Known rows, with every way that one mark hangs from another
[q606 q890]: -1.287  -0.117  2.078  -2.272  -0.099  1.822  -4.543  2.370  -0.662  1.050  -0.758  1.061  2.464  1.228  -1.771  0.155  1.071  -0.930  -1.558  1.260  0.196  -1.569  -1.586  1.080  2.375
[q455 [q890 q347 [q460 q151] q958]]: 0.749  -0.663  -0.248  -0.630  0.258  -0.574  -3.032  -1.677  -0.206  -1.892  -0.465  2.410  -0.013  -2.057  -1.180  -0.799  0.207  0.512  -0.208  2.422  0.394  1.481  -1.289  1.142  1.768
[q328 [q890 q460 q501]]: -0.558  -0.691  1.071  -1.557  1.367  0.829  -2.001  1.928  -0.607  -0.139  0.217  0.045  1.883  -2.411  -1.188  -0.641  -0.185  -0.364  -1.620  2.027  -1.024  0.159  -1.475  -0.199  0.679
[q154 [q890 q347]]: -1.053  -0.674  3.869  -0.848  -0.350  0.517  -4.978  3.942  -0.402  3.206  -1.793  -0.103  0.038  1.597  1.002  -0.008  0.183  -0.575  -1.349  1.863  -0.148  0.610  -0.853  -2.193  -0.444
[q606 [q890 q347 [q460 q151 q389]]]: -0.444  -0.701  -0.333  -1.504  -0.388  0.603  -2.569  -1.162  -0.088  -0.365  -0.393  1.992  0.853  -0.064  -2.340  0.487  0.408  -1.254  -1.306  2.612  1.510  -0.387  -0.759  1.859  1.997
[q347 [q890 [q460 q543] q501 q958]]: 1.128  -1.227  1.257  -0.617  0.579  0.045  -0.960  2.888  -0.798  -2.008  0.166  2.097  1.540  0.344  -0.894  -0.623  -1.358  -1.007  -0.508  1.758  0.420  0.109  -0.187  0.439  -0.624
[q561 [q890 q347 q460 q958]]: 0.248  -1.015  3.887  -0.831  0.976  -1.372  -3.545  -0.147  0.089  0.940  -0.668  0.059  -1.007  -0.695  0.192  0.724  0.032  -0.473  -1.107  2.257  1.158  1.124  -0.426  -0.446  -0.230
[q154 [q890 q347 [q460 q151 q543] q958]]: 0.728  -1.258  2.020  -0.776  -0.439  -0.359  -3.380  1.699  0.149  0.636  -1.157  1.043  -0.866  0.180  0.426  0.202  -0.756  -1.500  -0.531  2.637  1.226  1.068  -0.377  -0.154  -1.148
[q606 [q890 q347 [q460 q389] q501 q958]]: 2.079  -1.217  -2.665  -0.922  0.621  -0.261  -2.409  1.111  -0.284  -0.416  0.009  1.637  0.204  -1.260  -1.764  0.834  0.559  -1.601  -0.699  2.719  1.070  -0.404  -0.460  1.305  1.808
[q347 [q890 q958]]: 0.044  -0.866  3.908  -1.240  0.701  0.238  -1.603  2.573  -1.258  -0.206  -0.736  1.699  2.774  2.230  -0.187  -1.026  0.052  -0.523  -0.803  0.906  0.260  0.091  -0.861  -0.851  0.098
[q890 q347 q460 q501]: 0.068  -0.959  -2.642  0.124  1.082  -0.210  -3.257  2.208  0.239  -0.969  0.330  -0.296  -0.397  -2.143  -0.442  0.188  -1.309  -0.133  -1.309  3.099  -0.026  1.628  -0.220  -0.119  0.544
[q501 [q890 [q460 q151 q389] q958]]: 0.291  -0.499  -3.037  -1.595  0.748  0.412  -1.024  -1.170  -0.175  -0.503  -0.522  1.759  1.700  -2.300  -1.690  0.190  0.139  -0.758  -1.149  1.791  0.106  -0.015  -1.276  -0.208  3.072
[q561 [q890 q501]]: -0.804  -0.263  2.933  -1.005  0.187  -0.219  -4.734  5.054  0.036  2.528  -0.842  0.160  -0.897  1.560  -0.003  0.318  0.485  0.013  -1.845  1.445  -0.137  -0.198  -1.521  -1.358  0.509
[q460 q389]: -0.796  0.196  1.158  -1.343  -1.359  2.350  -1.798  0.221  -0.328  2.522  -1.006  -0.292  2.677  4.138  -1.542  -0.132  0.491  -0.647  -1.704  1.769  -0.618  -0.169  -1.688  -0.438  -0.380
[q561 q890]: -1.713  -0.089  5.490  -1.510  -0.089  0.361  -4.680  2.590  -0.127  2.730  -1.202  -0.127  0.193  2.169  -0.107  0.245  0.612  -0.057  -1.894  1.228  0.113  -0.179  -1.518  -1.092  0.184
[q455 q890]: -1.196  0.287  2.208  -1.273  -0.580  1.571  -4.483  1.010  -0.702  0.508  -1.000  1.457  1.799  0.591  -1.469  -1.104  0.824  0.963  -1.023  1.277  -1.288  -0.020  -2.158  0.339  1.717
[q561 [q890 q347 q460 q501]]: -0.463  -0.821  2.098  -0.329  0.732  -1.162  -4.185  2.456  0.294  1.093  -0.423  0.114  -1.928  -0.992  -0.022  0.745  -0.391  -0.063  -1.634  2.435  0.484  0.901  -0.490  -0.919  0.188
[q455 [q890 q347]]: -0.910  -0.458  1.771  -0.569  -0.620  0.801  -4.082  0.548  -0.692  0.229  -0.900  1.411  0.635  -0.438  -1.062  -0.927  0.999  1.238  -0.739  1.670  -0.814  0.585  -1.519  -0.270  1.304
[q347 [q890 [q460 q151] q501 q958]]: 0.980  -0.915  -0.068  -0.769  1.283  -0.971  -1.215  2.992  -0.556  -2.161  -0.014  2.746  1.183  0.473  -0.523  -0.914  -1.147  -0.806  -0.734  1.844  0.852  0.763  -0.671  0.143  0.998
[q328 q151 q543 [q890 q347 q460 q501]]: -0.622  -1.450  -2.596  0.811  0.233  1.173  -0.812  1.003  -0.653  -2.743  0.777  -1.439  -1.915  -2.661  -1.417  -0.481  -0.419  -0.281  -0.864  2.568  -0.782  -0.251  -1.661  -3.267  -1.811
[q328 q543]: -1.940  0.050  0.388  -1.078  -1.318  2.798  -4.591  1.684  -0.279  -0.846  0.032  -1.818  1.975  2.981  -1.064  -0.274  -1.566  -0.078  -1.819  1.255  -0.698  -1.035  -1.600  -1.638  -0.275
[q606 [q890 [q460 q151 q543] q958]]: 0.508  -0.675  0.201  -2.191  -0.177  0.989  -2.906  0.173  -0.084  -1.513  -0.128  2.247  1.541  -0.239  -2.337  0.361  0.105  -1.828  -0.739  2.048  1.614  -1.112  -1.101  3.243  1.632
[q606 [q890 q501]]: -0.384  -0.331  -0.539  -1.745  0.154  1.275  -4.589  4.873  -0.473  0.826  -0.434  1.340  1.362  0.722  -1.625  0.217  0.934  -0.913  -1.495  1.478  -0.029  -1.597  -1.548  0.803  2.660
[q903 q460]: -1.680  -0.241  3.303  -1.777  -0.041  2.004  -2.250  2.276  -0.544  4.356  -0.847  0.616  2.842  1.450  -0.317  -0.637  -0.525  -0.305  -1.409  0.704  -0.460  -0.178  -1.957  -0.798  -0.173
[q501 [q890 q347 [q460 q543] q958]]: 0.252  -1.603  -1.525  -0.866  0.584  0.463  -1.360  -0.648  -0.429  -1.278  -0.137  0.955  0.881  -4.342  -1.216  0.553  -0.025  -0.413  -0.655  1.892  0.153  0.083  -0.209  -0.313  1.500
[q903 [q460 q151 q389 q543]]: -0.866  -0.754  1.668  -1.527  -2.609  2.411  0.601  0.808  -0.019  3.626  -0.656  2.240  1.610  3.465  -1.712  -0.579  -0.529  -0.982  -0.980  1.204  0.638  -0.671  -1.902  0.502  -1.840
[q501 [q890 q460]]: -1.743  -0.114  -0.780  -1.677  1.064  1.415  -2.936  0.046  -0.432  -0.126  -0.535  0.562  2.467  -3.230  -1.537  0.127  -0.360  -0.108  -1.761  1.427  -0.871  -0.268  -1.143  -0.489  3.214
[q389 [q460 q543]]: -0.391  -0.082  3.064  -1.366  -0.817  2.774  -3.863  2.705  -0.244  -1.342  0.276  -1.977  2.721  0.325  -1.509  -0.548  0.155  -0.338  -1.284  1.687  -1.058  -0.608  -2.096  1.135  0.534
[q455 [q890 q958]]: 0.417  -0.059  1.526  -1.242  -0.074  0.834  -3.946  0.819  -0.747  0.161  -0.943  1.651  1.629  0.244  -1.081  -0.998  1.107  0.609  -0.449  1.299  -0.888  0.158  -2.110  0.424  1.599
[q347 [q890 [q460 q389] q501 q958]]: 1.482  -0.868  0.327  -0.574  0.906  -0.309  -0.469  1.764  -0.860  -0.959  -0.143  2.089  1.804  1.074  -0.914  -0.534  -1.029  -1.051  -0.778  1.919  0.248  0.450  -0.439  -0.237  0.047

Rows
-1.490  -0.886  -1.185  -0.973  1.068  0.644  -2.514  -0.403  -0.415  -0.371  -0.408  0.555  1.306  -4.154  -1.161  0.310  -0.139  0.166  -1.499  1.830  -0.446  0.326  -0.486  -1.048  2.770 | [q501 [q890 q347 q460]]
0.115  -1.284  -2.837  -1.021  1.359  -0.560  -1.664  -0.486  -0.171  -1.401  -0.310  1.594  0.533  -4.190  -0.877  0.250  0.131  -0.235  -0.869  1.990  0.564  0.711  -0.665  -0.679  3.133 | [q501 [q890 q347 [q460 q151] q958]]
1.613  -1.245  -2.032  -1.017  1.247  -0.454  -3.494  2.185  -0.272  -0.981  0.111  1.506  0.183  -2.207  -1.279  0.676  0.370  -1.333  -0.698  2.515  1.064  -0.272  -0.448  1.339  2.234 | [q606 [q890 q347 q460 q501 q958]]
-0.608  -0.637  -0.151  -1.251  -3.768  2.519  0.103  0.238  0.392  0.300  -0.546  1.717  0.881  5.046  -2.608  -0.276  0.141  -1.018  -1.097  2.094  0.960  -0.653  -1.688  1.513  -1.746 | [q460 q151 q389 q543]
-0.167  -0.407  -1.613  -0.726  -0.292  1.652  -3.024  2.779  0.307  -1.308  0.433  0.001  0.906  -0.504  -1.608  0.163  -1.796  -0.830  -1.302  2.551  -0.433  0.157  -0.801  1.564  -0.494 | [q890 [q460 q543] q501]
0.037  -1.037  -3.903  0.004  0.756  -0.893  -2.794  2.371  0.675  -1.812  0.379  0.871  -1.233  -1.765  -0.549  -0.056  -1.303  -0.166  -1.242  3.273  0.829  1.899  -0.546  0.326  1.217 | [q890 q347 [q460 q151] q501]
2.524  -1.998  -3.202  0.282  0.463  -0.524  -1.529  2.015  0.256  -2.214  0.714  0.279  -0.958  -2.379  -0.550  0.507  -1.124  -0.963  -0.095  3.190  0.825  1.240  0.214  0.893  -1.258 | [q890 q347 [q460 q543] q501 q958]
1.129  -1.430  -0.257  -1.489  0.676  0.176  -0.511  1.810  -0.302  -1.618  0.517  1.271  0.870  -2.269  -1.366  -0.651  -0.082  -0.918  -0.701  2.211  0.163  0.112  -1.379  0.877  -0.110 | [q328 [q890 [q460 q151 q543] q501 q958]]
0.050  -1.442  -1.385  -0.958  1.012  0.058  -2.036  1.591  -0.694  0.303  -0.667  0.804  1.035  -2.946  -0.390  0.186  1.211  0.109  -0.864  1.275  -0.230  -0.008  -0.817  -1.957  2.573 | [q501 [q890 q347 q958]]
2.367  -1.469  -3.632  0.136  1.804  -1.317  -2.427  2.014  0.209  -1.551  0.413  0.027  -0.608  -2.706  0.124  0.355  -0.877  -0.688  -0.471  3.149  0.540  1.884  -0.118  -0.029  0.428 | [q890 q347 q460 q501 q958]
2.791  -0.890  -3.406  -0.511  -0.385  0.870  -0.698  1.106  0.237  -1.030  0.410  0.512  0.680  0.297  -1.721  0.499  -1.165  -1.721  -0.516  2.884  0.128  0.250  -0.712  1.623  -1.304 | [q890 [q460 q389 q543] q501 q958]
-0.013  -1.794  -0.210  0.295  -0.080  1.167  -0.279  0.483  -1.092  -1.815  0.182  -1.445  -1.127  -0.937  -0.789  -0.665  1.069  -0.347  -0.290  1.799  -0.374  -0.528  -2.015  -3.808  -2.348 | [q328 q151 q543 [q890 q347 q958]]
0.868  -1.500  -4.270  0.370  -1.508  0.165  -0.425  0.750  0.752  -1.732  0.502  1.335  -1.612  -0.193  -1.868  0.295  -1.285  -0.819  -0.878  3.602  1.103  1.127  -0.195  1.174  -1.061 | [q890 q347 [q460 q151 q389 q543] q501]
1.904  -0.055  -2.090  -0.577  0.167  0.257  -2.820  0.120  -0.346  -0.638  -0.335  2.042  0.715  -0.956  -1.814  -0.573  0.051  0.023  -0.466  2.303  -0.886  0.525  -1.677  0.988  1.545 | [q455 [q890 [q460 q389] q501 q958]]
0.619  -1.234  -2.451  -0.849  0.979  0.123  -0.843  -1.666  -0.466  -0.171  -0.425  0.911  1.147  -3.550  -1.244  0.565  0.311  -0.478  -0.929  2.070  -0.026  0.405  -0.426  -0.965  2.221 | [q501 [q890 q347 [q460 q389] q958]]
0.983  -0.892  0.845  -0.726  1.536  -0.503  -1.507  2.849  -0.845  -1.475  -0.057  1.933  1.820  0.149  -0.453  -0.672  -1.161  -0.823  -0.779  1.713  0.258  0.546  -0.476  -0.194  0.500 | [q347 [q890 q460 q501 q958]]
1.440  -2.142  0.294  -0.715  0.896  -0.147  -0.372  1.249  -0.589  -1.266  0.612  0.451  0.339  -3.551  -0.864  -0.265  0.129  -0.660  -0.479  2.513  0.006  0.508  -0.545  0.060  -1.015 | [q328 [q890 q347 [q460 q543] q501 q958]]
-0.333  -0.247  0.840  -0.429  -0.641  0.814  -2.872  -2.659  -0.464  -0.259  -0.638  1.555  0.758  -1.066  -1.967  -0.556  0.100  0.677  -0.797  2.467  -0.586  0.975  -1.120  0.717  0.920 | [q455 [q890 q347 [q460 q389]]]
3.011  -1.514  -5.624  0.249  0.629  -1.717  -0.464  0.546  0.615  -1.539  0.332  1.405  -1.467  -0.922  -0.683  0.286  -0.654  -1.074  -0.422  3.614  1.383  2.013  -0.423  0.370  0.410 | [q890 q347 [q460 q151 q389] q501 q958]
-1.167  -0.570  0.364  -1.477  -0.956  2.003  -1.166  -2.257  -0.419  -2.102  0.637  -0.505  1.687  0.084  -2.301  -0.610  -1.622  -0.621  -1.767  2.041  -0.295  -0.845  -1.555  -0.934  -0.468 | [q328 q543 [q890 [q460 q151 q389]]]
0.906  -1.073  1.346  -0.707  0.987  -0.320  -1.685  5.007  -1.064  -0.408  -0.383  1.960  1.687  1.711  -0.065  -0.947  -0.108  -0.486  -0.723  1.137  0.025  0.082  -0.858  -1.141  0.408 | [q347 [q890 q501 q958]]
0.177  -1.071  2.797  -1.181  0.092  0.138  -0.531  0.468  -0.654  -2.367  -0.158  2.660  2.019  1.199  -1.113  -0.872  -1.229  -1.046  -0.548  1.657  1.249  0.342  -0.449  1.121  -0.483 | [q347 [q890 [q460 q151 q543] q958]]
1.086  -1.926  -0.909  0.310  1.373  -0.280  0.235  3.624  -0.996  0.085  -0.333  0.075  -1.524  -2.215  -0.101  -0.807  2.634  -0.340  -0.093  2.101  -0.515  0.578  -2.122  -2.819  -1.184 | [q328 q151 [q890 q347 q501 q958]]
2.469  -2.062  -4.524  0.209  0.121  -1.169  -1.102  2.133  0.691  -3.084  0.751  1.436  -1.855  -1.994  -0.666  0.249  -1.113  -0.969  -0.033  3.357  1.634  1.566  -0.114  1.384  -0.572 | [q890 q347 [q460 q151 q543] q501 q958]
-0.912  -1.206  -1.411  -0.728  -0.514  1.428  -0.813  -1.558  -0.356  -0.332  -0.293  0.869  1.028  -3.048  -2.052  0.573  -0.146  -0.253  -1.234  2.055  -0.215  -0.216  -0.253  -0.444  1.141 | [q501 [q890 q347 [q460 q389 q543]]]
-0.205  -0.529  -1.530  -1.693  -0.482  1.155  -3.602  2.796  0.101  -1.376  0.143  2.289  0.619  -0.336  -2.572  0.356  -0.280  -1.431  -1.253  2.246  0.962  -1.313  -1.154  2.709  2.104 | [q606 [q890 [q460 q151 q543] q501]]
-1.699  -0.539  -1.445  -1.619  -0.127  1.528  -1.984  0.055  -0.080  -1.191  -0.310  1.580  1.551  -2.793  -2.082  0.060  -0.513  -0.304  -1.450  1.583  -0.100  -0.518  -1.120  0.407  2.474 | [q501 [q890 [q460 q151 q543]]]
-1.417  -1.267  -1.804  -0.949  -0.144  0.746  -1.531  -0.369  -0.072  -1.476  -0.176  1.552  0.407  -3.649  -1.702  0.194  -0.315  -0.006  -1.180  1.995  0.337  0.088  -0.484  -0.059  2.116 | [q501 [q890 q347 [q460 q151 q543]]]
0.796  -0.626  2.214  -0.991  0.689  -0.954  -4.111  4.815  0.007  2.089  -0.782  0.373  -1.002  1.317  0.383  0.420  0.763  -0.363  -1.266  1.459  0.222  -0.003  -1.426  -1.303  0.392 | [q561 [q890 q501 q958]]
0.565  -1.259  -3.400  -0.917  0.717  -0.382  -0.537  -1.584  -0.154  -0.787  -0.392  1.750  0.541  -3.286  -1.318  0.348  0.275  -0.502  -0.884  2.198  0.588  0.589  -0.673  -0.648  2.677 | [q501 [q890 q347 [q460 q151 q389] q958]]
1.936  -0.455  -4.429  -0.929  1.523  -0.851  -2.608  2.771  0.581  -1.983  0.300  1.224  0.194  -0.875  -0.587  -0.146  -1.179  -1.092  -0.810  2.738  0.711  1.328  -1.342  1.222  1.687 | [q890 [q460 q151] q501 q958]
1.264  -1.564  1.633  -0.192  0.289  -1.358  -2.979  2.272  0.295  0.219  -0.131  0.487  -2.348  -1.072  -0.084  0.922  -0.277  -0.617  -0.786  2.495  1.089  0.657  -0.159  -0.129  -1.055 | [q561 [q890 q347 [q460 q543] q501 q958]]
-0.355  -1.728  -0.366  0.404  0.476  0.873  0.432  1.633  -0.671  -1.059  0.144  0.002  -1.530  -3.294  -1.353  -0.543  1.148  -0.479  -0.471  2.694  -0.517  0.440  -1.578  -1.261  -2.112 | [q328 q151 [q890 q347 [q460 q543] q501]]
0.520  -1.972  1.952  -1.307  0.408  0.003  -0.021  -1.171  -0.455  -1.649  0.285  0.988  0.754  -2.649  -1.097  -0.545  0.228  -0.684  -0.505  2.413  0.864  0.733  -0.752  0.754  -0.826 | [q328 [q890 q347 [q460 q151 q543] q958]]
1.053  -1.063  -0.581  -1.631  1.657  -0.361  -1.096  1.804  -0.361  -1.112  0.318  1.099  1.088  -2.492  -0.886  -0.739  0.073  -0.760  -0.970  2.183  -0.034  0.559  -1.646  0.244  1.046 | [q328 [q890 [q460 q151] q501 q958]]
-0.155  -0.883  1.253  -0.304  -0.085  -0.064  -5.080  6.386  -0.251  3.047  -1.446  0.133  -1.061  1.040  1.139  0.040  0.028  -0.573  -1.285  2.095  -0.398  0.591  -0.825  -2.505  -0.061 | [q154 [q890 q347 q501]]
-0.773  -1.501  1.651  0.012  -0.428  1.638  1.565  -1.948  -0.828  -0.243  -0.315  -0.140  -0.429  -1.792  -1.961  -0.449  1.439  -0.805  -0.531  2.686  -0.262  0.362  -1.588  -0.904  -2.912 | [q328 q151 [q890 q347 [q460 q389 q543]]]
0.101  -1.619  -0.700  0.331  0.485  0.981  -0.164  -1.626  -0.869  -2.906  0.506  -1.460  -0.996  -2.462  -1.152  -0.476  0.013  -0.708  -0.360  2.379  -0.104  -0.030  -1.629  -2.820  -2.234 | [q328 q151 q543 [q890 q347 q460 q958]]
-0.056  -0.907  0.426  -0.557  -0.804  0.527  -0.132  1.995  -0.450  -1.662  0.013  2.852  1.091  1.931  -1.812  -0.725  -1.516  -0.908  -1.034  2.062  0.613  0.017  -0.496  0.663  -0.483 | [q347 [q890 [q460 q151 q389 q543] q501]]
0.711  -1.573  -2.222  -0.716  0.012  0.650  -0.252  -1.723  -0.405  -0.719  -0.230  1.110  0.872  -3.404  -1.692  0.674  0.130  -0.657  -0.650  2.108  0.158  -0.063  -0.197  -0.349  1.031 | [q501 [q890 q347 [q460 q389 q543] q958]]
